What can hang from each mark
Q_275: Q_453 Q_898
Q_398: Q_275 Q_453 Q_898
Q_453: Q_304 Q_871
Q_304: Q_275 Q_398 Q_871 Q_898
Q_898: Q_275 Q_453 Q_871
Q_871: Q_275 Q_398 Q_453

Known rows, with every way that one mark hangs from another
Q_275[Q_453]: [ 3.54 -1.73  0.09  1.32  1.13  1.57  0.09 -1.94  1.23  2.04  1.82  2.82
 -0.18 -1.17 -0.54 -2.30  0.09 -2.02  2.32 -1.28  0.03 -0.77 -0.53  0.41]
Q_275[Q_453[Q_871[Q_398]] Q_898]: [ 4.25 -1.67  0.05  2.12 -0.41  0.64 -1.15 -4.63  2.73  3.23  2.55  2.55
 -1.53 -1.61  0.17 -2.97 -0.15 -3.35  2.77 -0.10 -1.48  0.07 -0.16 -0.37]
Q_275[Q_453 Q_898[Q_871[Q_398]]]: [ 4.07 -1.77 -0.63  2.45 -0.59 -0.16 -0.75 -3.03  2.40  3.22  2.39  3.31
 -1.54 -0.99 -0.59 -3.34 -0.01 -3.24  2.41  0.93 -2.86 -0.22 -0.78 -0.57]
Q_398[Q_275[Q_453[Q_304]] Q_898[Q_871]]: [ 1.49 -2.02  1.62  2.36  0.23 -0.73 -1.42 -0.96  0.24  2.90  1.13  2.70
 -0.11 -0.58 -0.49 -1.84  1.51 -1.04  2.62 -4.11 -2.46 -1.67 -1.49  0.92]
Q_304[Q_898]: [ 1.81 -2.05  0.32 -1.86  0.10  1.47 -0.11 -0.45 -0.06  1.51  3.29  2.83
  1.93 -2.13 -2.95 -0.70  0.62 -2.59  1.43  1.03  0.81 -0.58  0.21  1.21]
Q_304[Q_398 Q_871]: [ 2.25 -0.60  1.34 -1.76 -1.12  2.43 -0.20 -0.84  1.44 -0.98  0.69  3.73
 -1.14 -2.28 -1.40 -1.81  0.46 -1.09  2.42 -1.27  2.63  2.09  1.39  0.28]
Q_398[Q_275 Q_453[Q_304 Q_871] Q_898]: [ 1.60 -1.99  2.94  2.28  0.50  1.47 -0.77 -2.64  0.52  2.06  0.96  1.26
  0.62 -1.24  1.20 -0.42  2.20  0.71  3.33 -7.03  1.36 -0.81 -0.64  0.78]
Q_275[Q_898[Q_871[Q_453[Q_304]]]]: [ 3.42 -0.89  0.50 -2.18 -2.04  1.63 -0.95 -0.47  2.24  2.71  2.86  2.79
 -1.32 -0.77 -1.00 -2.48  1.07 -2.25  2.42  0.60 -1.46 -0.85 -0.48 -1.03]
Q_871[Q_398[Q_275 Q_453[Q_304] Q_898]]: [ 0.97 -1.56  1.84  4.79 -1.39 -0.06  0.55 -3.54  1.79  1.40  1.19  2.99
  2.03 -1.74 -0.65 -0.41  1.31  1.16  3.48 -5.28  1.36 -2.61 -0.12  1.43]
Q_304[Q_398]: [ 2.29 -0.30  0.92 -1.68 -1.07  0.75 -0.58 -0.79  1.27  0.15  1.40  3.08
  0.36 -2.37 -1.86 -1.34 -0.04 -0.57  2.26 -1.24  2.53  0.50  0.87 -0.37]
Q_398[Q_275 Q_453]: [ 2.44 -2.44  1.87  3.84  1.63  2.38  0.93 -2.01  1.71  1.16  0.90  2.12
 -1.00 -1.00 -0.22 -0.51  1.52  1.20  2.21 -4.15  2.62 -1.70 -0.09  0.08]
Q_898[Q_871[Q_398[Q_453]]]: [ 3.14 -0.73  0.03  2.21 -0.79  0.34 -1.01 -0.94  0.71  2.03  2.10  4.26
  0.51 -0.58 -1.07 -0.89 -0.04 -0.64  1.99 -1.73  0.11  0.22  0.29 -0.49]
Q_453[Q_304[Q_898] Q_871[Q_275 Q_398]]: [ 2.48 -0.40  0.51 -3.97 -2.85  0.42 -1.98 -3.67  0.20  1.72  3.47  3.82
  4.22 -1.36 -2.12 -0.44  0.51 -1.12  2.65 -2.33  2.89  0.38  0.85  0.50]
Q_898[Q_453 Q_871[Q_275]]: [ 4.12 -1.19 -0.24 -1.06  0.14  1.23 -1.09 -1.19  0.97  3.16  3.07  4.99
 -1.11 -0.17  0.62 -1.86 -0.33  0.27 -0.24 -0.23 -1.87  1.04 -0.49 -0.73]
Q_304[Q_275 Q_898[Q_453[Q_871]]]: [ 2.37 -2.57 -0.13 -1.16  0.22  3.34 -0.61 -3.63 -1.56  2.57  4.82  3.00
 -0.71 -1.20 -2.15 -1.15  1.22 -0.71  0.70  3.58  0.90  1.56 -0.34  0.80]
Q_871[Q_453]: [ 2.07 -0.76  0.86 -1.09 -1.04  3.45 -0.12 -0.41  1.81  1.09  2.94  2.59
  0.13 -1.34 -0.93 -1.13  0.70 -0.49  1.54 -2.26  1.00 -2.62  0.12 -0.49]
Q_275[Q_453[Q_871]]: [ 4.02 -1.39  0.35  0.80  1.16  1.80 -1.36 -2.53  0.79  2.55  2.11  2.63
 -0.58 -1.09  0.23 -2.00 -0.15 -2.46  2.29 -2.05 -0.04  0.52 -0.05 -0.17]
Q_898[Q_275 Q_453[Q_304 Q_871[Q_398]]]: [ 3.65 -0.70  3.28  0.77 -1.07  0.60 -1.25 -2.29  1.05  3.39  3.57  4.07
 -1.01 -0.20  1.48 -1.06  1.03  2.36  2.05  0.33  0.69  0.11  0.52  0.71]
Q_398[Q_898]: [ 1.67 -1.39  1.43  0.60 -0.01 -0.31 -0.99 -0.81  0.92  2.10  1.88  2.41
  0.93 -2.26 -0.69 -1.35  0.41 -2.18  2.33 -1.44  0.12 -1.28 -0.44  2.07]
Q_304[Q_398 Q_871[Q_453]]: [ 1.59 -0.41  1.30 -2.16 -1.78  3.90  0.00 -0.77  1.74 -1.39  1.37  3.38
 -1.12 -2.20 -1.08 -1.74  0.71 -0.43  1.83 -2.53  2.24  0.92  1.30 -0.56]
Q_275[Q_898[Q_453]]: [ 3.94 -1.81  0.87 -0.19 -0.52  2.15  0.44 -2.21  3.18  3.30  2.71  2.88
 -2.49 -1.64  0.40 -2.64  0.62 -1.41  1.93  1.62 -1.95 -0.57 -0.46  0.07]
Q_398[Q_275]: [ 2.10 -1.76  1.95  1.67  0.31  0.97 -0.36 -0.90  1.78  1.72  1.31  2.95
 -1.12 -1.02 -1.70 -0.87  1.13 -0.07  2.25 -1.84  1.27 -2.38  0.14  0.62]
Q_871[Q_398 Q_453]: [ 1.34 -0.39  0.51  1.92 -2.72  2.15  0.08 -2.34  2.54  0.90  3.08  3.64
  1.44 -1.67 -1.47 -0.71  0.14  0.32  1.92 -2.99  0.86 -3.48  0.68 -0.26]
Q_871[Q_275 Q_398[Q_453]]: [ 2.72 -1.25 -0.26  2.82 -0.89 -0.71  0.12 -5.20  2.59  0.37  2.22  4.18
  2.66 -1.80 -1.36 -0.79 -0.62  0.52  1.36 -2.39  4.84 -1.28  0.65  0.88]
Q_871[Q_275 Q_453]: [ 2.26 -0.91  0.04 -2.20 -1.11  1.78 -0.77 -2.33  2.38  0.39  3.36  3.20
  1.23 -1.35 -1.32 -1.38 -0.02 -0.29  0.18 -1.92  3.45 -2.63  0.10 -0.23]
Q_398[Q_275[Q_898]]: [ 2.48 -2.09  1.87  1.57 -0.22  0.63 -0.33 -1.69  2.92  2.26  1.53  2.52
 -2.25 -1.28 -1.58 -1.66  1.36 -0.99  2.46 -0.20  0.25 -2.42 -0.17  0.39]

Rows
[ 3.61 -0.15  1.31 -3.89 -1.90  2.85 -1.97 -2.60 -0.71  2.35  2.77  2.67
  0.23 -0.12 -1.31 -1.23  1.73 -0.39  3.98 -0.84  3.36  1.33  0.11  0.04]
Q_453[Q_304[Q_275] Q_871]
[ 2.10  0.12  2.48 -3.53 -2.24  1.08 -2.34 -1.53  0.26  1.60  1.39  2.42
  1.20 -1.46 -0.41 -0.87  1.33 -0.16  3.89 -4.84  1.63  0.86  0.51 -0.33]
Q_453[Q_304[Q_398[Q_275 Q_898]] Q_871]
[ 3.88 -0.42  1.26 -3.95 -2.26  2.66 -1.96 -3.17  0.03  2.73  2.88  2.36
 -0.51 -0.28 -1.21 -1.80  1.86 -1.06  4.14  0.31  2.70  1.33 -0.07 -0.13]
Q_453[Q_304[Q_275[Q_898]] Q_871]
[ 2.70 -1.10  0.50  3.27 -0.60  0.09 -0.97 -1.13  0.94  2.03  1.77  4.17
 -0.09 -0.40 -1.24 -0.69  0.35  0.00  1.94 -2.42 -0.03 -0.50  0.24 -0.55]
Q_898[Q_871[Q_398[Q_275 Q_453]]]
[ 2.84 -2.31  2.14  1.67 -0.10  2.61  1.35 -2.55  2.51  1.70  0.98  1.65
 -0.93 -0.81 -0.17 -1.41  2.56  0.95  3.62 -3.72  1.88 -1.73 -0.62 -0.19]
Q_398[Q_275[Q_898] Q_453[Q_304]]
[ 2.98 -0.66  1.97  3.02 -0.90 -3.08 -2.61 -0.02  0.52  2.35  3.14  4.69
 -0.71  0.00 -1.83 -0.98  0.15  0.00  1.41  2.62  1.43 -0.45  0.76  0.78]
Q_898[Q_275 Q_871[Q_398]]
[ 2.62 -1.81  1.19  1.52  1.28  0.52 -1.42 -3.45  0.70  1.69  1.99  1.71
  1.28 -2.12  1.42 -0.84  0.19 -1.19  1.59 -4.28  2.55  0.69 -0.24  1.10]
Q_398[Q_453[Q_871[Q_275]] Q_898]
[ 3.21 -2.34  1.45  2.49  0.63  0.91 -1.01 -3.09  2.51  2.86  1.62  2.21
 -2.77 -1.03 -0.42 -2.20  1.00 -1.70  2.43 -1.36 -0.86 -1.38 -0.36 -0.22]
Q_398[Q_275[Q_453[Q_871] Q_898]]
[ 1.65 -2.12 -0.23  0.75 -0.31  0.13 -0.87 -0.94 -0.37  2.08  3.27  3.83
  1.64 -1.35 -3.05 -0.81  0.40 -2.25  1.16  0.10 -1.26 -0.46  0.06  0.42]
Q_304[Q_898[Q_871[Q_398[Q_275[Q_453]]]]]
[ 3.26 -1.25  0.51  0.32 -0.68  2.53  0.73 -2.41  1.18  1.43  1.30  3.46
  0.69 -0.80 -0.49 -2.43  1.02 -1.34  3.72 -2.70  0.32 -0.34 -0.36  0.75]
Q_275[Q_453[Q_304[Q_871[Q_398]]]]
[ 1.59 -1.22  1.90  4.45 -1.23 -1.59 -0.57 -2.86  1.78  2.39  2.73  4.01
  0.79 -1.94 -0.31 -1.00  0.03  0.40  1.94 -0.45 -0.04 -1.88  0.24  2.19]
Q_871[Q_398[Q_898[Q_275 Q_453]]]
[ 1.22 -1.23  1.66  1.27 -0.15 -0.54 -1.59 -2.21  1.00  0.86  0.97  2.35
 -0.28 -2.50 -0.74 -1.53  0.34 -0.66  2.15 -3.72  0.58 -0.07  0.12  0.08]
Q_304[Q_398[Q_275[Q_453[Q_871]] Q_898]]
[ 1.55 -0.77  1.09 -0.98 -1.20  0.49 -1.68  0.42  0.20  2.33  2.46  2.74
  1.13 -1.21 -0.48 -1.41  0.89 -1.73  2.10 -2.70 -1.43 -1.15 -0.83  0.69]
Q_398[Q_898[Q_871[Q_453[Q_304]]]]
[ 2.16 -0.57  2.35 -1.11 -2.42  1.27  0.04 -1.20  1.12  1.00  1.51  3.80
  1.31 -0.95 -1.17 -1.47  1.82 -0.25  4.10 -1.69  2.12 -0.58  0.35  2.02]
Q_453[Q_304[Q_871[Q_398[Q_898[Q_275]]]]]
[ 1.88 -1.33  2.00 -0.26 -1.20  1.92 -0.13 -1.71  2.54 -0.55  0.38  3.34
 -2.82 -2.17 -1.53 -2.11  1.19 -0.74  2.50 -1.14  1.74  1.04  1.12  0.03]
Q_304[Q_398[Q_275[Q_898]] Q_871]
[ 2.32 -0.21  0.00  0.86 -2.13  1.11 -1.46 -0.33  1.06  1.90  2.98  4.32
  0.46 -0.55 -1.50 -0.99  0.03 -0.59  1.45 -1.89 -0.99 -1.34  0.35 -1.11]
Q_898[Q_871[Q_398 Q_453]]
[ 2.49 -0.96  0.55  2.69 -1.75  1.59  0.96 -3.86  1.31  1.07  2.01  3.50
  1.88 -1.20 -1.38 -0.75  0.96  1.03  3.52 -2.47  3.31 -1.05  0.29  0.62]
Q_871[Q_398[Q_453[Q_304[Q_275]]]]
[ 3.76 -1.53  2.43  2.19  1.34 -1.04 -2.02 -1.54  0.72  2.33  2.93  2.81
 -1.50 -0.55 -0.22 -1.67  0.36 -0.85  1.71  1.76  2.46 -0.26  0.35  1.13]
Q_898[Q_275[Q_453[Q_871]]]
[ 2.07 -1.48  1.55 -0.84 -0.58  1.37 -0.07 -1.87  1.13  2.34  2.03  3.28
  0.65 -1.76  0.93 -1.86  0.98 -0.49  2.02 -2.41 -0.97 -0.38 -0.84  1.99]
Q_398[Q_898[Q_453[Q_304[Q_871[Q_275]]]]]
[ 1.06 -0.66  0.54 -4.05 -2.77  3.98  0.11 -1.31  0.05  0.18  3.60  2.37
  1.65 -1.32 -2.60 -1.22  1.86  0.46  2.22 -1.52  2.50 -1.37 -0.15 -0.69]
Q_871[Q_453[Q_304[Q_275 Q_398 Q_898]]]
[ 3.42 -1.42  2.50  1.16  0.44 -0.78 -0.80 -0.97  0.77  1.97  2.56  2.91
 -0.41 -0.32 -0.77 -1.93  1.13 -0.08  2.53  1.38  2.72 -1.17 -0.18  1.49]
Q_898[Q_275[Q_453[Q_304]]]
[ 2.94 -0.58 -0.35 -2.05 -0.96  0.86 -2.06 -0.30  1.01  1.53  3.16  4.01
  0.32 -0.29 -1.35 -1.46 -0.11 -1.01  0.20 -1.16  0.85 -0.70 -0.09 -1.05]
Q_898[Q_871[Q_275 Q_453]]
[ 1.32  0.09  0.84 -0.18 -3.95  2.63  0.45 -2.10  2.19  0.88  2.90  3.62
  2.59 -1.23 -1.50 -0.79  1.01  0.97  3.10 -4.13  1.15 -3.55  0.39 -0.32]
Q_871[Q_398 Q_453[Q_304]]
[ 1.90 -1.14  1.21  0.73 -0.20  0.54 -0.37 -1.76  1.52  0.33  0.87  2.87
 -0.70 -1.99 -1.62 -1.60  0.42  0.07  2.16 -2.64  1.58 -0.46  0.39 -0.55]
Q_304[Q_398[Q_275[Q_453]]]
[ 1.69 -1.86  1.17 -1.11 -0.12 -0.02 -1.69  0.98 -0.74  1.81  4.54  3.22
  0.77 -0.87 -2.74 -0.70  0.91 -1.55  0.21  2.63  0.54 -0.63  0.22  0.57]
Q_304[Q_898[Q_275 Q_871[Q_453]]]
[ 3.28 -1.24  3.30  0.88 -0.90  1.38  0.38 -1.47  1.41  2.34  2.89  4.39
 -1.52 -0.21  0.99 -1.64  1.63  2.43  2.10  1.09  0.77 -0.23  0.22  1.59]
Q_898[Q_275 Q_453[Q_304[Q_871[Q_398]]]]
[ 2.33 -1.41  1.30  1.20 -0.31  0.90 -0.16 -1.84  1.95  0.41  0.94  2.41
 -1.46 -1.87 -0.91 -1.42  0.84  0.46  2.12 -2.63  1.89  0.43  0.35 -1.38]
Q_304[Q_398[Q_275[Q_898[Q_871]] Q_453]]
[ 1.56 -0.25  1.91 -2.89 -2.35  0.43 -0.75 -0.17  0.46  1.09  1.03  2.96
  1.54 -1.25 -1.55 -1.32  1.65  0.31  3.72 -3.73  1.09 -0.49 -0.20  0.13]
Q_453[Q_304[Q_398[Q_275 Q_898[Q_871]]]]
[ 0.95 -1.77 -0.35 -2.37 -1.13  1.23 -0.60 -2.93 -1.56 -0.19  3.64  2.71
  0.73 -2.37 -4.72 -1.21  1.01 -0.80  1.38  3.48  4.08  1.72  0.33  0.48]
Q_304[Q_275 Q_398 Q_898]
[ 2.29 -1.28 -0.26  0.90 -1.66 -0.31  0.45 -5.01  1.88  0.32  2.55  4.08
  4.10 -1.71 -1.88 -0.64  0.07  0.66  1.88 -2.66  4.76 -1.23  0.42  0.97]
Q_871[Q_275 Q_398[Q_453[Q_304[Q_898]]]]
[ 1.67 -0.92  0.08 -4.95 -2.23  2.31 -0.28 -2.06  1.34  0.32  3.84  3.08
  3.27 -1.23 -2.07 -1.21  0.96 -0.09  0.90 -2.34  3.35 -2.53 -0.21 -0.08]
Q_871[Q_275 Q_453[Q_304[Q_898]]]
